Each row was made from one small tree. Brackets hold a mark, then the marks that hang from it, in the order of their numbers. Every link used is in the known rows. Write each row's tree.
In the rows, 128 means zero.
Known rows
[j396 j318 [j921 j332]]: 104,148,84,131,128,87,85,104,111,144,167,90,89,116,124,121,125,67,144,171,134
[j320 j318 [j445 j396]]: 129,122,104,155,146,172,89,124,120,80,116,133,121,99,128,132,117,148,151,140,98
[j445 [j320 j318] j332 j740 j921]: 157,98,135,68,131,199,175,90,104,150,79,154,147,147,121,126,95,140,143,90,119
[j320 j318 [j445 j332 j396 j740]]: 150,151,127,112,102,195,128,109,110,103,124,146,148,137,126,134,129,132,153,105,95
[j396 [j740 [j320 j318]] j921]: 126,92,116,98,150,95,78,153,160,150,143,135,69,81,116,103,137,84,107,107,146
[j396 j318 [j740 j320] [j921 j332]]: 102,137,108,99,133,52,94,165,148,154,191,106,67,123,101,87,150,52,115,118,163
[j445 [j332 j921] [j396 j318]]: 104,181,105,159,101,116,166,145,153,170,169,148,97,165,138,192,134,136,133,121,115
[j445 j332 j740]: 171,145,157,96,71,137,132,69,128,147,124,115,198,150,161,141,157,146,118,126,106
[j445 j320]: 144,95,136,108,104,129,116,96,129,123,97,107,173,126,136,134,115,183,107,145,104
[j396 j318 [j740 j445]]: 106,150,141,157,114,59,131,151,153,133,149,99,130,138,151,158,150,122,136,113,176
[j396 j318 [j740 j445] j921]: 106,154,135,153,116,45,119,161,136,153,163,110,101,121,134,149,137,75,138,124,179
[j320 j318]: 128,100,99,134,142,142,82,81,141,120,103,105,125,91,156,147,125,150,134,149,117
[j445 j396]: 146,137,141,143,98,117,110,108,129,113,123,127,173,142,140,145,142,170,132,128,103
[j740 [j320 j318 j445]]: 117,94,117,142,165,153,88,142,154,87,118,123,102,62,132,96,142,132,95,172,116
[j740 j320 [j445 [j396 j318] j921]]: 90,155,179,179,145,88,197,215,138,113,133,161,118,149,104,121,152,119,114,124,171
[j332 j921]: 134,134,110,155,135,139,108,99,143,161,146,121,128,140,173,147,141,151,108,168,99
[j396 j318]: 107,121,122,154,124,89,99,113,146,133,125,103,122,114,157,159,142,134,145,151,142
[j396 j740]: 157,117,137,120,116,91,88,102,152,139,133,109,161,125,161,134,148,153,126,110,130
[j445 j320 j921]: 154,89,147,119,146,145,148,105,111,131,84,140,162,130,129,115,102,167,123,139,117
[j740 [j445 [j320 j318] j396 j921]]: 120,120,138,137,147,174,189,150,100,104,84,154,141,150,93,134,83,160,135,108,130
[j740 [j320 j318] j445]: 106,119,136,148,137,122,133,146,158,105,119,105,126,94,134,122,151,137,71,162,142

Write each row's tree
135,162,165,122,107,134,185,136,106,152,126,172,144,185,124,148,137,115,180,76,141 => [j445 j332 [j396 j318] j740 j921]
96,137,140,158,133,90,108,209,133,109,161,154,71,93,92,104,145,77,125,152,133 => [j740 [j320 [j445 [j396 j318 j921]]]]
127,143,134,91,69,86,170,159,151,144,136,141,136,166,98,172,111,159,141,46,138 => [j445 j320 j332 [j396 j318 j740]]
154,141,167,155,148,100,156,131,130,131,126,130,170,137,148,121,140,136,119,117,160 => [j396 [j740 [j445 j921]]]
125,94,143,93,129,153,98,122,139,130,115,126,124,128,139,101,160,124,118,116,128 => [j445 [j740 [j320 j318]]]
123,101,130,136,164,168,173,125,110,116,77,132,136,121,120,128,85,152,119,141,141 => [j740 [j445 [j320 j318] j921]]
121,169,126,161,100,117,145,145,138,102,144,135,131,116,124,161,133,136,140,138,115 => [j320 [j445 j332 [j396 j318]]]
135,166,126,137,86,146,206,121,141,159,142,116,163,157,137,166,114,168,56,163,103 => [j740 [j445 j320 [j332 j921]]]
131,93,82,94,178,191,136,87,95,118,99,116,117,130,107,97,77,136,136,135,114 => [j445 [j320 j318] [j921 j332]]
119,125,99,118,165,181,173,106,90,107,105,105,135,138,104,100,81,133,114,148,130 => [j740 [j445 [j320 j318] [j921 j332]]]
114,147,89,110,130,68,80,123,123,158,184,96,80,128,121,116,127,60,154,119,153 => [j396 j318 j740 [j921 j332]]
142,129,184,101,87,126,126,150,128,122,134,148,173,180,124,99,177,146,115,95,115 => [j445 j396 [j740 j320]]
143,133,121,87,125,77,89,137,141,146,184,106,112,120,105,66,153,77,85,128,132 => [j396 [j740 j320] [j921 j332]]
139,109,117,123,144,192,74,93,106,104,111,122,132,110,156,109,134,123,158,142,110 => [j320 j318 [j445 j740]]
134,102,123,67,101,173,109,124,80,141,107,156,115,163,89,121,94,115,171,80,105 => [j445 [j320 j318] [j396 j921] j740]
138,99,108,163,203,185,105,108,114,97,96,141,108,71,145,108,105,125,149,168,119 => [j320 j318 [j445 j921]]
129,165,139,173,143,133,175,156,121,110,131,167,123,117,117,142,121,122,154,132,128 => [j320 [j445 j332 [j396 j318] j921]]
